Known rows, with every way that one mark hangs from another
(mide (faso lubog) letez): [-0.05 -0.08 -0.27 -0.49 -0.02  0.07 -0.22 -0.50  0.16 -0.32  0.09  0.06
 -0.41  0.05  0.15 -0.04  0.22  0.26 -0.42 -0.17 -0.53]
(ripu (faso (lubog letez) mide rodem)): [ 0.23 -0.03  0.01  0.19  0.02  0.01 -0.18 -0.27 -0.19 -0.12  0.01 -0.04
  0.07  0.03 -0.16 -0.33 -0.14 -0.05  0.20  0.40 -0.55]
(ziruz (letez (ripu (faso dopu lubog mide))) rodem): [-0.34 -0.03 -0.22 -0.11  0.14 -0.03 -0.28  0.43 -0.30  0.19  0.22 -0.09
 -0.01 -0.01 -0.22  0.16 -0.06  0.15  0.64  0.14 -0.26]
(letez (ripu (faso dopu rodem))): [-0.36  0.05  0.48  0.15 -0.06  0.14 -0.28 -0.25  0.03  0.23 -0.07  0.39
  0.00 -0.52 -0.22 -0.06 -0.11  0.50 -0.13 -0.10  0.14]
(mide (faso lubog rodem) (letez ripu)): [ 0.17  0.22 -0.01 -0.32 -0.34 -0.40 -0.46 -0.39  0.24 -0.02  0.39  0.55
 -0.48 -0.46  0.15 -0.16  0.00  0.07 -0.13  0.07 -0.64]
(rodem (faso dopu lubog mide ripu ziruz)): [ 0.34  0.32 -0.15  0.20  0.36 -0.04  0.21  0.45  0.06 -0.22 -0.16 -0.80
  0.04  0.39  0.28 -0.15  0.09 -0.34  0.77  0.23  0.77]
(dopu (mide (faso ripu ziruz) letez)): [-0.05 -0.20  0.27 -0.24  0.11  0.12  0.22 -0.03 -0.11 -0.03 -0.14  0.11
 -0.31  0.29  0.25  0.07  0.33  0.12  0.21  0.09 -0.16]
(ripu (faso dopu lubog (mide letez) (ziruz rodem))): [-0.16 -0.17 -0.61  0.32 -0.04 -0.02  0.29  0.28 -0.02  0.09  0.43 -0.34
 -0.01  0.46 -0.29  0.19 -0.02  0.26  0.79  0.16 -0.15]
(ziruz (faso lubog mide)): [ 0.35  0.11 -0.17 -0.22  0.19  0.12 -0.51  0.11  0.00 -0.33  0.00 -0.42
  0.45  0.19  0.05 -0.06  0.20 -0.36 -0.30  0.06 -0.53]
(lubog (faso rodem) letez): [ 0.06 -0.16  0.25 -0.06 -0.14  0.02  0.06 -0.64 -0.05 -0.04  0.11  0.22
  0.08 -0.24 -0.24 -0.04 -0.50 -0.12 -0.91 -0.20 -0.12]
(faso (ziruz letez)): [-0.28 -0.12 -0.25 -0.24  0.01 -0.10  0.01  0.06  0.10  0.07 -0.12  0.10
  0.05  0.09 -0.15  0.14 -0.02 -0.12 -0.33 -0.22  0.12]
(ripu (faso dopu ziruz)): [-0.27 -0.25  0.12  0.12  0.15  0.49  0.20 -0.09 -0.02  0.02 -0.29 -0.15
  0.12  0.16 -0.20  0.10  0.20  0.46 -0.08 -0.30  0.44]
(lubog (faso rodem ziruz) (letez ripu)): [ 0.47  0.01  0.42 -0.10 -0.40 -0.37  0.01 -0.43 -0.04  0.13  0.38  0.42
  0.01 -0.35 -0.15 -0.04 -0.36 -0.31 -0.45 -0.12  0.16]
(rodem (faso ripu (ziruz letez))): [-0.17  0.02 -0.13 -0.32  0.22 -0.03  0.15  0.11 -0.06 -0.02 -0.20 -0.09
 -0.26 -0.05  0.02  0.07  0.02 -0.36  0.20 -0.06  0.52]
(letez (ripu (faso (dopu mide) lubog rodem))): [ 0.15  0.08  0.28  0.36 -0.08  0.29 -0.39  0.12 -0.18  0.07 -0.22  0.32
  0.18 -0.29  0.04 -0.34  0.05  0.28  0.02  0.42 -0.44]
(dopu (mide (faso (lubog (letez ripu)) rodem ziruz))): [ 0.63  0.01  0.13  0.05 -0.18  0.01 -0.04  0.26 -0.13 -0.07  0.05  0.44
 -0.16  0.08  0.31 -0.11  0.28 -0.38  0.07  0.17 -0.68]
(mide (faso lubog ziruz) letez): [ 0.25 -0.09 -0.37 -0.36 -0.14 -0.04  0.02 -0.23  0.18 -0.25  0.18 -0.01
 -0.36  0.20  0.16  0.00  0.31  0.03 -0.09 -0.14 -0.32]
(mide (faso dopu rodem ziruz) (letez ripu)): [-0.12  0.19  0.12 -0.02 -0.28 -0.31  0.34 -0.02  0.35  0.29  0.49  0.31
 -0.41 -0.22  0.13  0.25  0.03  0.03  0.30 -0.18  0.15]
(faso ripu rodem (ziruz letez)): [-0.18  0.06  0.02  0.12 -0.06 -0.43  0.19  0.22 -0.05  0.30 -0.23  0.04
  0.13 -0.39  0.05  0.08 -0.33 -0.12  0.25  0.03  0.19]
(faso (dopu mide) lubog ripu rodem (ziruz letez)): [ 0.12  0.16 -0.20  0.52 -0.01 -0.14  0.52  0.77 -0.23  0.17 -0.41 -0.42
  0.42 -0.09  0.49 -0.01 -0.17 -0.17  0.65  0.40  0.02]
(ripu (faso rodem (ziruz letez))): [-0.07 -0.13 -0.08  0.03 -0.13  0.05  0.03  0.05 -0.10  0.27 -0.03  0.38
 -0.01 -0.29 -0.37 -0.07 -0.15 -0.18  0.14  0.15 -0.24]
(rodem (faso dopu mide)): [-0.36  0.19 -0.12  0.00  0.48  0.27 -0.03  0.08  0.35 -0.14  0.04 -0.24
 -0.13  0.45 -0.23 -0.06 -0.01 -0.29 -0.11 -0.01  0.52]

Rows
[-0.04  0.12  0.10  0.62  0.14  0.09  0.07  0.33 -0.12 -0.02 -0.59 -0.29
  0.44 -0.14  0.41 -0.15 -0.16  0.32  0.01  0.24 -0.09] | (faso (dopu mide) lubog ripu rodem)
[ 0.40 -0.06  0.18 -0.24 -0.18  0.01 -0.64 -0.25 -0.14 -0.13 -0.13  0.27
 -0.03 -0.19 -0.09 -0.30  0.32  0.27 -0.06  0.02 -0.08] | (letez (ripu (faso lubog ziruz)))
[-0.34 -0.21 -0.51  0.52 -0.04 -0.06  0.51  0.50 -0.14  0.06 -0.09 -0.39
  0.19  0.33  0.27  0.35 -0.04  0.49  0.42  0.03 -0.05] | (faso (dopu (mide letez)) lubog ripu (ziruz rodem))
[-0.15  0.10 -0.43  0.03  0.25  0.41 -0.07 -0.04  0.25 -0.35 -0.21 -0.31
 -0.08  0.16  0.09 -0.09  0.09  0.03 -0.46 -0.20  0.30] | (rodem (faso dopu lubog))
[ 0.42 -0.08  0.09  0.07  0.00 -0.09  0.37  0.04 -0.21 -0.15 -0.25 -0.25
 -0.07 -0.10  0.49  0.08  0.10 -0.01  0.34 -0.14 -0.13] | (mide (faso (lubog letez) ripu rodem ziruz))
[-0.02 -0.10  0.02 -0.27  0.17  0.02 -0.10  0.10 -0.15  0.13  0.04  0.04
 -0.04  0.26 -0.41 -0.14  0.06 -0.32  0.47  0.30 -0.02] | (ripu (faso mide (ziruz letez)))
[ 0.11 -0.08  0.26 -0.35 -0.05  0.13 -0.88 -0.51 -0.17 -0.21 -0.22  0.33
 -0.09 -0.34 -0.12 -0.34  0.23  0.51 -0.38 -0.03 -0.28] | (letez (ripu (faso lubog)))
[ 0.13  0.23  0.44  0.31 -0.04 -0.20 -0.10  0.23  0.07  0.34  0.22  0.16
  0.08 -0.10 -0.28 -0.15 -0.08 -0.09  0.69  0.29  0.33] | (letez (ripu (faso dopu mide rodem ziruz)))
[-0.48 -0.06 -0.30 -0.01  0.09  0.02  0.45  0.25  0.12  0.13 -0.13 -0.29
  0.14  0.14  0.01  0.34 -0.02  0.02 -0.09 -0.35  0.50] | (faso dopu (ziruz letez))
[-0.79 -0.32 -0.13  0.10  0.40  0.53  0.44  0.80 -0.50  0.15 -0.29 -0.41
  0.49  0.05  0.20  0.78  0.06  0.08  0.07 -0.27 -0.33] | (ziruz (faso (dopu mide) ripu) letez rodem)
[-0.18  0.22  0.02  0.44 -0.37 -0.37  0.23  0.18  0.28  0.37  0.32  0.40
 -0.04 -0.07  0.03  0.04 -0.16  0.02  0.13  0.26  0.05] | (faso (dopu (mide (letez ripu))) rodem ziruz)
[-0.05  0.19 -0.23  0.49  0.07 -0.17  0.31  0.08  0.11 -0.07  0.03 -0.50
  0.26  0.18  0.16 -0.01 -0.28 -0.05  0.12  0.10 -0.01] | (faso dopu (lubog letez) mide rodem)
[-0.03  0.24  0.08 -0.25 -0.23 -0.75 -0.32 -0.24  0.34  0.14  0.55  0.28
 -0.25  0.16 -0.22 -0.09 -0.02 -0.11  0.21  0.19  0.19] | (faso (mide (letez ripu)) ziruz)
[-0.16 -0.02  0.49 -0.06 -0.14  0.00 -0.71 -0.45  0.00  0.19 -0.04  0.77
 -0.11 -0.59 -0.40 -0.26 -0.10  0.34 -0.36  0.04 -0.25] | (letez (ripu (faso rodem)))
[ 0.15 -0.11  0.18 -0.06  0.01  0.22  0.26 -0.15  0.06 -0.04  0.00 -0.26
  0.26  0.15 -0.12  0.10 -0.15 -0.01 -0.56 -0.38  0.65] | (lubog (faso dopu ziruz))
[ 0.36  0.07 -0.26 -0.24 -0.13 -0.10 -0.14 -0.21  0.07 -0.32  0.14  0.10
 -0.36  0.06  0.12 -0.10  0.26 -0.32 -0.19 -0.14  0.21] | (rodem (faso (lubog (letez ripu)) ziruz))
[ 0.15  0.15 -0.18 -0.09  0.28  0.04 -0.23  0.15  0.34 -0.10  0.16  0.08
 -0.17  0.54 -0.38 -0.19  0.07 -0.69 -0.01  0.16  0.34] | (rodem (faso mide ziruz))
[ 0.34 -0.15  0.46 -0.45 -0.25 -0.17 -0.06 -0.58 -0.13 -0.07  0.25  0.22
 -0.04 -0.08 -0.09  0.04 -0.08 -0.10 -0.63 -0.34  0.35] | (lubog (faso ziruz) (letez ripu))
[ 0.14 -0.28  0.54  0.11  0.13  0.33  0.78 -0.06 -0.46 -0.09 -0.30 -0.55
  0.30  0.30  0.34  0.18 -0.05  0.10 -0.07 -0.12  0.61] | (lubog (faso (dopu mide) ripu ziruz) letez)
[-0.65 -0.15 -0.05 -0.33  0.14  0.28  0.32 -0.39  0.26 -0.08  0.09 -0.10
 -0.39  0.14  0.11  0.31  0.17  0.45 -0.33 -0.46  0.08] | (mide (faso dopu) letez)
[ 0.27  0.09 -0.25  0.11 -0.09  0.15 -0.38  0.04  0.05 -0.17 -0.08 -0.06
  0.48 -0.35  0.09  0.00 -0.01 -0.23 -0.61 -0.09 -0.73] | (ziruz (faso lubog rodem))
